What can hang from each mark:
pakot: liru tuze
kinu: kome tuze
bebom: kome liru
tuze: dipad vasud
kome: bebom gapet kinu pufa
vasud: tuze
gapet: kome liru
dipad: tuze
liru: pakot

In the rows, 128 means zero.
Known rows, with every way that one mark hangs from another:
[pakot liru [tuze dipad vasud]]: [132 132 120 148 128 127 119 135 152 118 107 121 121 127 119 131 111 157
 125 166 138  64 121 127 142 142]
[gapet [liru pakot]]: [139 148 128 120 223 130 131 155 117 131 105 118 133 134 125 122 129 108
 114 126 124 229 113 149 144 134]
[liru [pakot [tuze vasud]]]: [136 132 139 132 174 137 116 119 114 121  97 131 112 132 112 128 119 156
 101 167 134 140  76 103 144 132]
[tuze dipad vasud]: [126 131 120 137 156 133 125 125 142 123  94 129 118 131 127 130 110 129
 140 144 147  92 118 146 133 132]
[liru pakot]: [131 142 127 123 244 136 119 129 123 123 116 123 122 130 118 124 124 114
 110 124 131 180  96 185 136 128]
[kome gapet]: [116 136 130 132 153 122 133 125 121 108 122 117 128 135 136 132 123 126
 155  91 126 143 118 161 125 123]
[pakot liru tuze]: [124 135 131 142 158 114 116 146 132 116 122 114 128 120 118 127 123 132
 127 113 123 112  97 165 137 135]
[bebom kome]: [124 133 129 133 105 121 120 124 127 131 111 123 128 126 123 124 132 132
 143  95 133 119 100 179 122 123]
[bebom [kome kinu] [liru [pakot tuze]]]: [146 141 133 110  67 127 108  97 128 141 156 140 124 113 108 123 152 163
  86 174 131 160 123 110 138 123]
[gapet [kome kinu] [liru pakot]]: [145 141 133 119 213 135 127 182 122 135 127 135 140 118 117 120 123  98
  80 118 120 177 122  77 140 129]
[kome [gapet liru]]: [125 142 133 132 129 120 147 155 115 116 101 112 138 139 141 130 126 128
 158  93 122 193 135 131 133 129]
[dipad [tuze vasud]]: [114 113 138 140  87 136 125 142 113 119  98 131 120 126 121 130 113 133
 135 116 136 103 103 108 125 134]
[gapet kome]: [127 135 132 124 174 121 118 147 125 121 118 121 131 125 124 121 108  96
 128  77 129  95 101 140 127 119]
[kinu tuze]: [109 116 130 128 144 128 127 157 116 115 134 125 118 124 126 122 116  69
 143  75 130 108  96 200 118 137]
[bebom [kome kinu pufa] liru]: [138 130 133 110  47 121 119 109 149 147 151 133 137 121 126 127 157 139
 125 133 120 119 157 122 120 118]
[bebom [kome gapet pufa]]: [123 132 128 136  59 126 135 108 154 125 109 114 134 148 138 137 141 173
 160 120 115 107 132 131 116 119]
[vasud [tuze dipad]]: [130 146 117 134 183 128 142 122 152 116  92 125 113 128 126 131 114 112
 131 168 151  97 139 177 139 134]
[gapet [liru [pakot tuze]]]: [134 149 131 125 173 131 129 138 118 125  95 120 127 133 117 124 128 147
 101 153 128 222  85 114 148 135]
[kome kinu pufa]: [112 125 128 127 182 131 126 143 148 129 121 135 129 116 120 130 128 119
 119 116 117 111 106 133 118 125]
[vasud tuze]: [131 140 136 131 194 120 141 139 119 115  96 122 117 125 131 128 120  98
 134 122 138 121 123 170 135 132]
[kome gapet kinu pufa]: [115 128 131 131 155 132 137 135 152 119 129 130 131 127 128 137 130 141
 135 117 111 114 128 110 117 122]
[kome gapet pufa]: [118 133 128 130 139 128 138 115 147 114 107 112 130 146 134 137 128 147
 154 110 115 125 128 139 120 121]
[kinu [kome bebom] tuze]: [112 104 124 131 160 121 126 126  95 134 152 137 124 119 132 122 126 116
 133 104 134 140 109 162 121 130]
[gapet [kome [bebom liru]]]: [147 136 128 111 115 108 116  94  91 144 151 124 140 120 139 115 136  92
 119 117 138 116 156 110 135 109]
[bebom kome liru]: [143 138 131 113  53 113 119 102 121 138 142 119 133 127 132 121 142 123
 145 103 134 142 149 175 128 118]
[liru [pakot [tuze dipad]]]: [122 150 109 130 179 142 116  98 155 117 104 127 110 132 105 129 115 163
  97 192 146 149  84 151 145 134]
[kinu [kome [bebom liru] pufa] tuze]: [133 106 125 113 100 115 126  89 113 146 174 129 132 131 137 125 145 126
 135 132 126 144 167 131 122 123]

Rows:
[125 125 130 128 176 123 115 137 102 141 139 146 136  99 126 119 126  91
  99 115 133  81 111  90 127 115] : [gapet [kome bebom kinu]]
[135 140 121 136 165 146 116 104 147 122  91 133 109 135 109 131 112 169
  99 206 148 125  92 105 145 135] : [liru [pakot [tuze dipad vasud]]]
[156 147 129 111  72 130 127  70 148 137 144 113 135 156 133 134 159 173
 130 162 117 164 181 122 131 118] : [bebom [kome gapet pufa] [liru pakot]]
[119 100 143 130 134 137 130 180 109 124 137 147 116 108 127 125 115  71
 127  93 125  72 106 129 117 141] : [kome [kinu [tuze vasud]]]
[118 130 121 139 107 133 121 112 145 117  84 130 112 130 119 131 107 162
 129 171 148  82  89 110 138 131] : [pakot [tuze dipad vasud]]
[134 125 140 146 136 119 118 149 120 120 107 120 126 123 127 129 122 141
 127 123 123  83 105 121 138 137] : [pakot liru [tuze vasud]]
[129 136 138 134  54 124 142 162 125 131 123 131 144 124 134 130 143 146
 143 106 120 166 145  99 124 128] : [bebom [kome [gapet liru] kinu]]
[137 113 133 107  76 119 120 132  88 146 190 146 135 100 134 114 132  49
 104 110 131  75 156 101 123 121] : [gapet [kome [bebom liru] [kinu tuze]]]
[115 110 133 136  21 138 138 142 151 128 149 136 130 128 129 135 138 131
 143 110 108  65 138 120 104 133] : [bebom [kome gapet [kinu tuze] pufa]]
[140 148 131 128 185 132 142 145 119 121 114 114 135 146 132 130 133 134
 129 128 123 239 138 132 139 132] : [kome [gapet [liru pakot]]]
[121 128 133 134  64 132 134 126 156 130 122 131 136 128 127 137 142 167
 140 122 111  96 137 106 112 122] : [bebom [kome gapet kinu pufa]]
[141 137 126 127 211 134 141 128 150 128 122 113 142 160 129 139 136 199
 130 142 109 252 148  91 136 131] : [kinu [kome [gapet [liru pakot]] pufa]]
[142 145 128 106 146 126 114  90 120 125 139 121 120 131 116 124 135 142
  99 163 134 189 114 142 146 122] : [bebom [liru [pakot tuze]]]
[117 121 111 138 106 131 151 152 148 116 141 121 131 145 132 134 113 154
 159 114 130 183 152 139 127 144] : [kinu [kome [gapet liru]] [tuze dipad]]
[113 115 111 135  38 146 127 137 182 136 135 144 122 122 117 131 128 123
 122 149 129  47 131 145 109 139] : [bebom [kome [kinu [tuze dipad]] pufa]]
[120 112 127 133 104 128 152 155 140 121 137 116 139 153 141 137 127 159
 159  93 106 184 150 107 121 139] : [kinu [kome [gapet liru] pufa] tuze]
[136 139 130 114  97 110 131  76  88 134 149 118 137 129 150 126 147 122
 148 131 136 162 171 139 132 112] : [kome [bebom liru] gapet]
[131 132 131 115  98 114 131  96  90 139 166 137 136 109 142 127 153 115
 129 144 131 152 175 110 128 114] : [kome [bebom liru] gapet kinu]
[160 138 129 103 177 125 109 105  94 155 173 143 137 106 124 116 145  91
  70 160 135 146 158  85 139 114] : [gapet [kome [bebom [liru pakot]] kinu]]
[118 123 125 134 176 125 137 113 152 116 126 116 133 149 129 141 131 197
 155 106 113 161 131 127 122 122] : [kinu [kome gapet pufa]]
[128 139 132 135 121 115 143 129  90 132 103 118 143 132 148 126 139 126
 149 127 129 196 146 108 134 122] : [kome bebom [gapet liru]]
[134 112 134 111   9 129 125 127 145 144 172 137 131 119 129 125 150 101
 127 120 114  85 160 135 111 128] : [bebom [kome [kinu tuze] pufa] liru]
[110 106 127 137 138 126 137 141 124 113 155 124 124 137 132 134 114 138
 161  72 123 146 121 168 117 135] : [kinu [kome gapet] tuze]
[161 144 127 103 175 118 111  84  92 148 159 127 137 125 131 116 141 100
  88 153 137 157 160 110 144 109] : [gapet [kome [bebom [liru pakot]]]]
[123 106 123 135 101 144 123 175 145 124 142 153 119 112 123 125  96  80
 113 122 136  12 125  87 121 138] : [gapet [kome [kinu [tuze dipad vasud]]]]
[107 109 131 132 110 139 141 152 146 115 146 133 125 126 130 135 124 102
 136 105 108  84 130 127 108 133] : [kome gapet [kinu tuze] pufa]
[112 119 113 139  20 143 135 138 158 123 151 142 122 120 123 133 123 128
 141 132 132  64 144 147 110 137] : [bebom [kome gapet [kinu [tuze dipad]]]]
[125  90 133 139 134 129 128 121 111 142 127 136 126 134 137 130 130 143
 133 139 124 100 125  92 121 130] : [kinu [kome bebom pufa] [tuze vasud]]
[117 103 122 136 112 142 127 133 112 138 137 158 117 103 130 126 117  85
 114 169 146  53 131 108 122 139] : [kome bebom [kinu [tuze dipad vasud]]]
[120 111 119 138 110 141 128 145 138 118 111 133 112 130 129 127 102  93
 143 129 144  62 120 161 124 143] : [kinu [tuze dipad vasud]]
[130 139 130 134 112 118 147 116 115 137  98 113 147 144 151 131 146 145
 147 142 117 174 155  82 129 118] : [kome bebom [gapet liru] pufa]
[128 133 125 128 151 120 119 110 125 140 109 126 139 130 134 124 129 113
 117 126 124  78 116  92 125 109] : [gapet [kome bebom pufa]]
[120 103 117 139 142 138 128 142 142 121 133 138 114 133 124 131 106 141
 142 125 143 101 124 146 124 143] : [kinu kome [tuze dipad vasud]]
